Known rows, with every way that one mark hangs from another
{k10 {k655 k510}}: [-0.56,-0.55,1.85,-3.58,0.60,-0.36,-0.65,-1.03,-2.04,-0.46,1.30,0.69,1.33,0.07,1.18,-0.28,4.17,1.30,1.19,-2.11,-2.39,2.88,0.90,-0.84,0.94,1.46,-1.13,-0.06,-0.45]
{k835 k10 k655}: [0.10,-1.00,1.92,-3.21,-0.81,-0.22,0.09,-0.70,-0.24,0.32,0.22,-2.89,-0.22,0.39,1.63,-1.18,4.15,-0.10,0.16,-1.58,0.03,3.26,2.37,-2.37,-0.94,1.39,-0.08,2.33,-1.51]
{k835 {k510 {k427 k930}} k655}: [0.52,0.08,1.15,-2.47,1.61,-1.31,0.71,-2.43,2.31,1.46,-1.34,-1.97,1.06,-0.22,1.08,-1.76,2.66,2.53,1.18,-0.64,-3.34,1.83,1.32,-1.07,0.55,-0.26,-1.16,1.64,-3.37]
{k10 k510 k655 k930}: [-1.15,-0.94,-0.13,-2.21,1.12,-0.70,-1.15,1.05,-2.91,2.40,0.02,2.35,1.86,1.01,0.25,0.66,3.26,2.28,1.40,-2.29,-4.21,1.85,-0.89,1.98,0.27,1.68,-2.24,0.15,-0.33]
{k930 k655}: [1.24,-0.96,2.58,-2.93,1.99,-0.34,0.36,0.86,-0.50,0.42,-1.06,-0.69,0.76,-0.78,0.68,-1.64,2.80,-0.44,0.76,-2.82,-1.42,1.26,1.50,-1.02,0.76,1.71,-0.39,1.05,-2.70]
{k427 {k930 k10 {k510 k655} k835}}: [4.03,-1.88,2.04,-2.76,-1.11,0.17,1.17,-1.19,4.39,-0.28,-1.25,-0.05,-2.77,-1.44,0.24,-1.43,2.06,-1.98,-1.07,-4.13,-2.39,-2.47,2.13,-1.70,0.70,2.24,-1.75,0.76,-3.20]
{k510 {k427 {k930 {k835 k655}}}}: [1.10,-1.43,0.92,-2.25,0.05,-1.61,-0.55,-1.33,2.87,1.14,-1.12,-0.58,-0.31,-0.91,0.52,-2.76,3.81,1.38,-0.94,-1.82,-1.68,1.28,2.05,-1.04,0.50,0.82,-0.13,2.03,-3.81]
{k427 {k930 k10 k510 k655 k835}}: [3.82,-1.83,2.06,-2.82,-1.27,-0.03,1.05,-1.03,3.91,-0.51,-1.53,0.20,-2.73,-1.05,0.15,-1.89,2.46,-2.01,-0.85,-3.34,-1.88,-2.49,1.58,-1.68,0.91,2.41,-1.50,0.66,-3.63]
{k835 {k10 k655}}: [-1.00,-0.50,2.77,-2.77,-0.38,-0.31,-0.89,-0.54,-0.15,-1.39,-0.07,-1.12,0.40,-0.30,2.04,-0.45,3.75,1.22,0.74,-1.57,-0.51,2.75,1.86,-1.78,-0.14,1.83,-0.39,1.45,-0.83]
{k510 {k427 k930} k655}: [1.24,-0.47,2.16,-2.37,3.14,-0.70,-0.25,-0.81,2.64,1.08,-1.87,-1.18,0.77,-0.98,0.01,-1.60,2.42,1.89,1.29,-2.88,-3.15,1.65,1.71,-0.82,1.04,0.41,-0.33,1.14,-3.95]
{k930 {k835 k10}}: [1.09,-2.11,3.13,-2.10,-1.08,-1.09,0.24,-0.60,1.32,-0.33,-0.63,-0.73,-1.26,-1.17,1.74,-1.38,1.94,-1.70,-0.85,-2.27,-0.33,-0.23,2.37,-2.32,0.14,2.66,-0.55,1.79,-1.72]
{k930 k427 k510 k835}: [1.23,-0.50,2.79,-1.43,1.29,-2.01,-0.06,-0.91,2.74,-0.18,-0.18,0.93,-1.14,-1.34,0.82,-2.00,1.10,-0.63,-0.08,-2.70,-1.69,-1.92,0.78,-0.68,0.93,1.77,-1.88,0.78,-4.29]
{k427 k930}: [1.14,-1.28,2.03,-1.81,1.03,-0.63,-0.97,-2.27,1.97,0.22,-0.81,-1.99,0.29,-1.28,0.89,-1.30,0.89,1.79,1.27,-1.66,-1.55,-0.11,1.06,-0.59,1.74,1.05,-0.88,0.77,-1.44]
{k655 {k510 {k427 {k930 k10 k835}}}}: [0.81,-1.89,1.88,-3.61,0.14,-1.20,0.64,-2.41,3.27,-0.31,-1.25,1.53,-1.53,-0.75,-0.06,-1.52,1.86,-0.50,-0.20,-2.41,-2.54,-0.44,1.14,-1.91,1.41,1.73,-0.88,0.26,-2.31]
{k10 k655 {k930 k427 k510}}: [-0.72,0.48,1.35,-1.62,2.11,-1.12,-1.02,-0.13,0.24,0.52,0.27,1.66,0.52,0.42,0.57,0.00,3.02,3.28,2.07,-2.32,-3.38,0.82,-0.75,1.28,0.88,1.11,-2.67,0.03,-3.15]
{k930 k10 {k835 {k510 k655}}}: [2.26,-2.23,2.89,-3.33,-0.25,-0.64,2.66,0.40,1.79,0.06,-2.99,0.91,-1.07,-2.21,1.35,-1.50,1.36,-3.65,-1.57,-3.21,-2.67,-1.93,2.43,-2.14,0.54,2.74,-1.98,1.38,-2.17]
{k835 k510 k655}: [0.61,-0.65,1.63,-2.81,0.50,-0.79,1.20,-1.03,-0.29,1.25,-0.50,-1.74,1.07,-0.46,1.78,-1.33,2.51,-0.04,0.26,-1.00,-1.98,1.37,1.53,-1.50,0.30,0.95,-1.52,1.78,-1.61]
{k10 {k510 k427} k930}: [-1.19,-0.53,0.40,-1.89,3.33,-1.72,-0.18,0.77,-1.06,3.59,-0.99,2.08,1.63,0.78,-0.86,0.11,1.02,1.66,1.74,-2.45,-4.66,1.32,-0.99,1.51,0.38,0.89,-2.21,0.32,-2.25]
{k655 {k510 {k427 k930}}}: [0.33,-0.39,1.79,-2.91,2.53,-1.12,-0.29,-3.05,1.54,0.72,0.16,-0.38,0.75,0.03,-0.14,-0.95,1.89,2.02,2.12,-1.83,-3.42,1.86,0.54,-0.99,1.52,0.29,-1.01,-0.13,-2.49]
{k427 {k930 k510}}: [2.34,-0.34,2.19,-1.62,0.74,-0.50,-0.42,-3.11,2.75,0.17,0.63,-1.86,-0.63,-0.68,0.60,-0.86,0.58,1.40,1.53,-1.96,-2.01,-1.10,0.75,-0.66,1.51,0.70,-2.13,0.28,-2.23]
{k655 {k510 k427}}: [-0.42,-0.28,2.40,-3.30,3.09,-1.38,0.41,-1.24,-0.25,0.64,0.42,0.43,1.04,0.07,0.10,-0.88,1.97,0.53,1.57,-2.05,-2.59,2.31,0.66,-1.21,1.09,0.73,-1.02,0.22,-2.39]
{k510 k655}: [1.36,-1.05,2.64,-2.81,2.06,0.00,0.27,0.70,-0.13,0.74,-0.92,-1.00,0.83,-1.24,0.72,-1.13,2.55,-0.51,0.41,-3.40,-1.94,1.01,1.96,-1.25,0.73,1.57,-0.82,1.27,-2.25]
{k930 k10 k427 k510 k655}: [0.88,-0.16,2.78,-3.17,2.36,-0.38,0.82,0.45,2.69,-0.98,-1.96,0.10,-1.43,-0.40,-0.07,-1.35,1.91,-1.17,1.28,-3.21,-1.52,-0.30,0.77,-1.58,0.33,1.57,-1.40,0.89,-4.58]
{k655 {k510 {k427 {k930 k10}}}}: [-0.21,-0.92,2.15,-3.64,1.67,-0.63,0.19,-2.86,2.83,-0.29,-1.00,-0.05,-0.53,-0.24,-0.38,-0.90,1.66,0.90,1.56,-1.89,-2.54,1.13,0.62,-1.80,1.34,0.82,-0.89,-0.03,-1.79]

Rows
[2.32,-0.64,3.18,-2.27,0.61,-1.22,1.02,-0.21,2.84,0.32,-0.48,-0.13,-1.90,-0.51,1.05,-1.31,3.35,-1.65,-0.04,-3.81,-2.45,-0.35,2.26,-1.98,-0.78,2.14,-1.36,1.55,-5.24]  {k930 k427 {k510 k655} {k835 k10}}
[1.43,-0.16,1.38,-1.75,3.30,-0.92,0.54,0.52,1.00,2.33,-0.51,0.69,0.12,0.31,-0.28,0.00,2.28,1.03,1.93,-3.97,-4.33,0.36,-0.10,0.55,0.49,1.24,-2.48,0.45,-4.31]  {k10 {k930 k427 {k510 k655}}}
[1.86,-0.64,2.35,-2.33,-0.15,0.18,0.09,-2.92,4.04,-1.06,-0.66,-1.52,-1.94,-1.01,0.38,-0.82,0.19,0.19,0.80,-2.16,-1.16,-1.74,0.73,-1.48,1.29,1.31,-2.05,0.39,-1.63]  {k427 {k930 k10 k510}}
[0.61,-2.03,2.04,-2.79,-2.07,-0.36,-1.13,-1.25,2.90,-1.97,-2.07,0.98,-1.40,-1.80,1.32,-1.82,3.17,0.57,-1.24,-2.18,-0.85,-0.90,1.69,-1.05,1.38,2.37,-0.84,0.92,-0.86]  {k427 {k930 {k10 k655} k835}}
[1.59,-0.51,1.60,-2.38,0.53,-1.64,0.46,-0.20,1.95,0.63,0.76,0.51,-0.85,-0.29,0.49,-2.30,3.63,-0.58,-1.13,-2.36,-1.33,0.72,1.80,-1.50,-0.34,0.77,-1.32,1.79,-4.68]  {k930 {k510 k427} {k835 k655}}
[3.48,-1.05,2.45,-2.20,0.21,-0.84,1.11,0.54,1.08,0.30,0.10,0.80,-1.10,-0.89,0.51,-1.86,2.83,-2.44,-0.52,-3.56,-1.83,-1.27,1.54,-1.19,0.35,2.31,-1.61,0.92,-4.17]  {k930 k510 k655 k835}
[1.28,-0.98,1.61,-1.12,1.45,-1.99,0.24,-0.12,1.71,1.70,-0.32,2.14,-0.94,-0.43,0.20,-0.93,1.17,0.37,0.48,-3.05,-3.07,-2.06,-0.32,0.65,1.11,1.96,-2.98,0.41,-3.71]  {k10 {k930 k427 k510 k835}}
[1.75,-0.87,2.86,-2.23,2.31,-1.96,2.17,0.42,1.55,1.25,-2.17,1.33,0.70,-1.78,1.06,-2.08,1.95,-1.51,-0.84,-3.12,-4.17,-0.38,2.30,-1.48,0.65,1.51,-1.47,1.45,-4.38]  {k930 {k835 {k510 k427 k655}}}
[-0.71,-0.59,3.10,-1.92,-0.25,-1.95,0.51,-0.95,1.31,-1.09,-1.64,0.96,-0.23,-0.91,2.94,-1.37,2.95,0.65,0.00,-1.19,-2.72,0.53,1.72,-1.58,-0.09,2.13,-1.40,1.48,-3.10]  {k930 k427 {k835 {k10 k655} k510}}
[0.99,-0.94,2.64,-2.84,-1.76,-0.39,0.12,-0.21,1.98,-2.44,-0.34,2.03,-1.86,-1.21,1.32,-1.25,3.02,-1.56,-1.45,-2.72,-0.75,-1.43,1.41,-1.46,0.55,2.50,-2.03,0.81,-1.76]  {k930 {k10 k655} k510 k835}
[-0.34,-0.98,0.58,-3.41,-0.57,-0.44,-0.12,-0.16,-1.34,2.21,0.52,-1.70,0.22,1.48,0.98,-0.31,4.16,-0.24,0.52,-1.56,-1.58,3.14,1.33,-1.25,-1.89,1.36,-0.55,1.92,-1.30]  {k835 {k10 k510} k655}
[2.87,-0.80,2.17,-3.12,0.25,0.65,0.84,-1.27,3.35,-0.67,-1.43,-1.38,-1.80,-0.36,-0.09,-1.08,1.97,-0.60,0.96,-2.94,-1.85,-0.99,1.08,-1.60,0.80,1.52,-1.42,0.58,-3.16]  {k427 {k930 k10 k510 k655}}
[4.28,-1.35,1.68,-1.96,-0.50,-0.68,0.71,-1.28,2.87,0.74,-0.37,-0.15,-1.47,-0.93,0.43,-2.07,2.79,-0.74,-0.25,-3.35,-2.65,-1.73,1.50,-0.92,0.97,1.94,-1.49,0.57,-4.42]  {k427 {k930 k510 k655 k835}}
[-0.34,-1.88,-0.23,-2.03,-0.23,-1.49,-0.81,1.47,-2.27,2.53,-0.12,3.83,0.90,0.30,0.44,0.02,3.60,0.86,-0.44,-2.83,-4.16,0.32,-0.45,1.85,0.30,2.41,-2.30,0.11,-1.03]  {k10 k510 k655 {k930 k835}}
[1.28,0.13,2.14,-2.27,2.29,-0.61,1.53,0.53,1.05,1.68,-0.18,0.00,-0.45,1.63,-0.30,0.06,2.79,0.27,2.12,-3.15,-3.75,2.11,0.37,-0.99,-0.54,1.18,-1.65,1.01,-4.70]  {k835 {k10 {k930 {k510 k427} k655}}}
[-2.21,-0.54,2.34,-4.32,1.30,-0.58,-0.65,-0.83,0.13,-1.68,-1.05,1.53,0.05,0.07,0.77,-0.48,4.00,1.05,1.29,-1.99,-1.77,2.23,0.47,-1.33,0.79,1.67,-0.83,-0.04,-1.46]  {k930 {k10 {k655 k510}} k427}
[0.55,-0.01,2.29,-1.68,2.72,-1.88,0.69,-2.82,2.89,0.76,-2.01,-1.14,0.96,-1.19,0.98,-1.57,-0.12,2.33,1.79,-0.81,-3.76,-0.15,0.77,-0.71,1.56,0.14,-1.63,0.71,-3.10]  {k835 {k510 {k427 k930}}}
[2.17,-1.36,2.11,-2.27,1.57,-1.65,0.12,-0.35,2.91,0.77,-2.23,0.42,-0.20,-1.36,0.13,-2.76,3.10,0.47,-0.12,-2.94,-2.72,0.16,1.78,-1.08,1.10,1.40,-0.06,1.35,-5.05]  {k510 {k427 {k930 k655 k835}}}
[2.47,-1.51,1.46,-1.18,-0.09,-1.27,0.58,-0.37,0.84,1.84,0.57,1.60,-1.01,-0.47,0.29,-0.65,0.92,-0.77,-0.11,-3.21,-2.88,-2.14,0.18,0.26,1.20,2.24,-2.96,0.33,-2.07]  {k10 {k930 k510 k835}}
[3.36,-0.30,1.76,-2.10,1.02,0.03,0.33,-1.54,2.03,0.59,-0.15,-1.63,-0.40,-0.27,0.26,-1.24,2.44,0.62,1.69,-2.85,-2.70,-0.27,0.87,-0.84,1.04,1.00,-1.35,0.45,-3.82]  {k427 {k930 k510 k655}}
[1.57,-2.13,-0.01,-2.71,-2.71,-0.95,-0.25,-1.51,0.90,2.63,0.02,-1.22,-0.99,0.74,1.11,-1.03,4.52,0.11,-0.62,-1.85,-2.36,1.21,1.68,-1.08,-1.29,1.81,-0.36,1.77,-1.95]  {k427 {k930 {k835 {k10 k510} k655}}}
[2.11,-2.32,0.68,-3.68,-2.97,-0.47,0.41,-3.07,0.95,1.49,1.21,-1.37,-1.30,0.83,1.35,-1.09,5.32,-0.12,-0.38,-1.83,-1.93,2.28,2.19,-2.59,-0.50,1.93,-0.44,1.14,-1.75]  {k427 {k930 {k835 k10 {k655 k510}}}}
[2.02,-1.06,2.87,-2.94,0.79,-0.91,1.13,0.46,3.61,-0.64,-1.92,1.24,-2.30,-1.43,0.29,-1.61,2.35,-2.69,-0.80,-4.11,-1.84,-1.89,1.65,-1.83,0.06,2.35,-1.76,1.08,-4.61]  {k930 k10 k427 {k510 k655} k835}
[0.93,-1.75,2.14,-2.60,-1.88,-0.98,0.63,-2.03,2.79,-1.52,-2.62,0.97,-0.99,-1.81,2.02,-1.67,2.21,0.11,-1.01,-1.52,-2.59,-1.82,1.54,-1.23,1.48,2.35,-1.85,0.88,-1.00]  {k427 {k930 {k10 k655} {k835 k510}}}
[1.54,-0.20,2.97,-1.83,1.51,-1.90,0.51,-0.58,2.67,-0.06,0.25,1.24,-0.84,-1.14,0.41,-1.89,1.09,-0.92,-0.50,-2.69,-1.79,-1.13,1.26,-1.08,0.79,1.31,-1.77,0.92,-4.26]  {k930 {k510 k427} k835}
[-0.24,-2.03,1.20,-4.61,-0.50,-1.14,0.68,-0.48,1.04,0.17,-0.76,1.36,-1.47,-0.17,0.50,-1.67,4.80,-1.60,-0.99,-2.59,-1.16,1.25,1.43,-2.10,-0.09,2.21,-0.63,1.16,-2.72]  {k930 k10 k427 {k835 {k655 k510}}}
[2.05,-0.65,2.71,-3.49,0.91,0.70,1.26,0.09,1.94,-0.65,-0.82,-0.49,-1.38,-0.82,0.22,-0.76,1.90,-2.23,0.03,-3.83,-1.60,-0.71,1.73,-1.88,0.13,1.61,-1.88,0.90,-2.33]  {k930 k10 {k510 k655}}
[0.01,-1.91,0.35,-2.03,0.64,-1.90,-0.29,0.96,0.17,2.63,-1.06,1.13,-0.12,-0.23,0.46,-1.47,3.99,1.06,-0.48,-2.52,-1.98,0.96,0.62,0.14,0.27,1.87,-1.26,1.54,-3.37]  {k10 {k930 k427 {k835 k655}}}
[1.96,-2.22,2.35,-1.96,-1.63,-1.08,-0.12,-2.37,2.98,0.02,-0.84,-1.76,-1.42,-1.29,1.68,-1.58,1.71,-0.07,-0.41,-1.92,-1.21,-0.68,2.11,-1.94,0.53,2.32,-0.53,1.46,-1.79]  {k427 {k930 {k835 k10}}}
[0.61,-1.88,1.21,-3.30,-0.70,-0.91,0.03,-1.14,4.19,-0.16,-2.26,-0.23,-1.59,-1.15,0.35,-2.61,3.56,0.19,-1.50,-2.07,-0.61,0.35,2.01,-1.86,0.38,1.27,-0.16,2.08,-3.16]  {k510 {k427 {k930 k10 {k835 k655}}}}
[0.82,-0.37,1.35,-2.83,1.97,-0.65,0.10,-0.98,1.65,2.48,-1.35,-0.95,0.31,0.74,-0.18,-0.33,2.87,1.26,1.70,-2.74,-4.45,2.39,1.32,-0.93,-0.97,0.58,-0.59,1.29,-3.88]  {k835 {k10 {k510 {k427 k930} k655}}}
[-0.05,-1.53,1.46,-2.45,0.32,-1.79,-0.48,0.21,1.22,0.86,-1.07,0.04,-0.25,-1.06,1.24,-2.58,4.19,0.21,-0.92,-2.12,-0.52,0.83,1.79,-1.09,0.14,1.66,-0.37,2.06,-3.83]  {k930 k427 {k835 k655}}
[-2.22,-0.40,1.89,-2.02,1.14,-1.03,-1.19,0.20,-0.22,0.25,-0.91,0.36,0.60,0.72,1.29,0.11,3.62,3.25,2.00,-1.81,-2.34,2.95,0.20,0.00,0.08,1.74,-1.29,0.99,-2.10]  {k835 {k10 k655 {k930 k427}}}
[0.80,-1.77,0.01,-1.90,2.05,-2.16,0.48,2.35,-0.82,3.99,-1.88,3.35,0.49,0.55,-0.69,-0.67,3.08,-0.04,0.62,-3.65,-4.89,-0.07,-0.75,1.58,0.00,2.54,-1.78,0.50,-4.35]  {k10 k510 {k930 k427 k655 k835}}
[0.84,-1.44,1.70,-2.60,0.80,-1.41,0.43,1.00,0.93,2.28,-1.77,1.04,-0.55,-0.04,0.73,-0.84,3.56,-1.41,0.03,-3.64,-3.42,0.57,1.59,-1.03,-1.36,2.37,-0.73,1.55,-4.11]  {k930 k427 {k835 {k10 {k510 k655}}}}
[1.03,-1.48,1.48,-2.52,-1.00,-1.39,-0.09,-1.76,3.28,0.82,-0.83,-1.66,-1.19,-0.16,1.05,-2.27,4.31,1.07,-0.63,-1.55,-1.23,1.96,2.59,-2.27,-0.64,1.10,0.16,2.44,-3.80]  {k510 {k427 {k930 {k835 k10 k655}}}}
[0.06,-0.62,0.32,-2.51,3.91,-1.23,0.45,1.98,-1.27,4.08,-1.41,2.05,1.81,0.89,-1.08,0.31,2.39,0.99,1.54,-3.70,-5.57,2.05,-0.24,1.28,-0.28,1.01,-1.90,0.42,-3.23]  {k10 {k510 k427 k655} k930}
[0.39,-0.47,1.21,-1.20,0.69,-1.93,-0.78,0.39,0.87,0.71,-0.02,3.12,-0.40,-0.22,0.81,-0.70,3.31,1.84,0.34,-2.84,-3.51,-0.54,-0.21,1.15,0.83,1.97,-2.64,0.31,-3.71]  {k10 k655 {k930 k427 k510 k835}}
[1.52,-2.12,1.14,-1.91,-1.68,-1.31,-0.31,-1.95,1.58,1.88,-0.56,-0.34,-1.07,-0.19,1.04,-0.74,1.86,-0.19,-0.04,-2.13,-2.89,-0.74,1.13,-0.84,-0.25,2.23,-1.08,1.05,-1.70]  {k427 {k930 {k835 {k10 k510}}}}
[2.05,-2.18,0.59,-2.59,-1.54,-0.85,-0.51,-1.36,1.86,1.20,-0.47,-1.20,-0.64,-1.08,1.13,-2.28,3.90,0.60,-1.05,-1.92,-1.10,0.24,2.08,-1.12,0.62,1.55,-0.38,1.80,-2.26]  {k427 {k930 {k835 k655}}}
[1.60,0.33,2.73,-2.25,3.14,-0.76,0.33,-0.04,1.85,0.66,-0.65,-0.39,-0.09,-0.70,0.38,-1.05,2.32,0.10,1.49,-3.43,-2.74,0.42,1.27,-0.82,0.27,0.84,-1.77,0.76,-4.87]  {k930 k427 {k510 k655}}
[-2.26,0.37,1.77,-2.87,1.18,-1.27,-0.92,0.12,-0.76,0.41,-0.36,0.73,1.10,1.01,1.01,-0.12,3.78,1.66,1.43,-1.62,-2.72,3.55,0.91,-0.61,-1.10,0.95,-0.63,1.21,-2.31]  {k835 {k10 {k510 k427} k655}}
[-0.18,-1.94,2.57,-3.14,-1.42,-0.55,-0.38,0.56,1.12,-2.33,-1.71,1.88,-1.02,-1.82,1.59,-1.76,3.32,-1.19,-1.87,-2.39,0.19,-0.38,1.87,-1.38,0.78,2.76,-0.92,1.14,-0.83]  {k930 {k10 k655} k835}
[2.34,-1.06,1.44,-1.60,1.77,-1.74,1.02,1.27,1.18,2.14,-1.05,2.26,-0.92,0.07,-0.28,-1.25,2.70,-0.45,0.62,-3.85,-3.79,-1.14,-0.12,0.48,0.55,2.22,-2.37,0.39,-5.43]  {k10 {k930 k427 k510 k655 k835}}
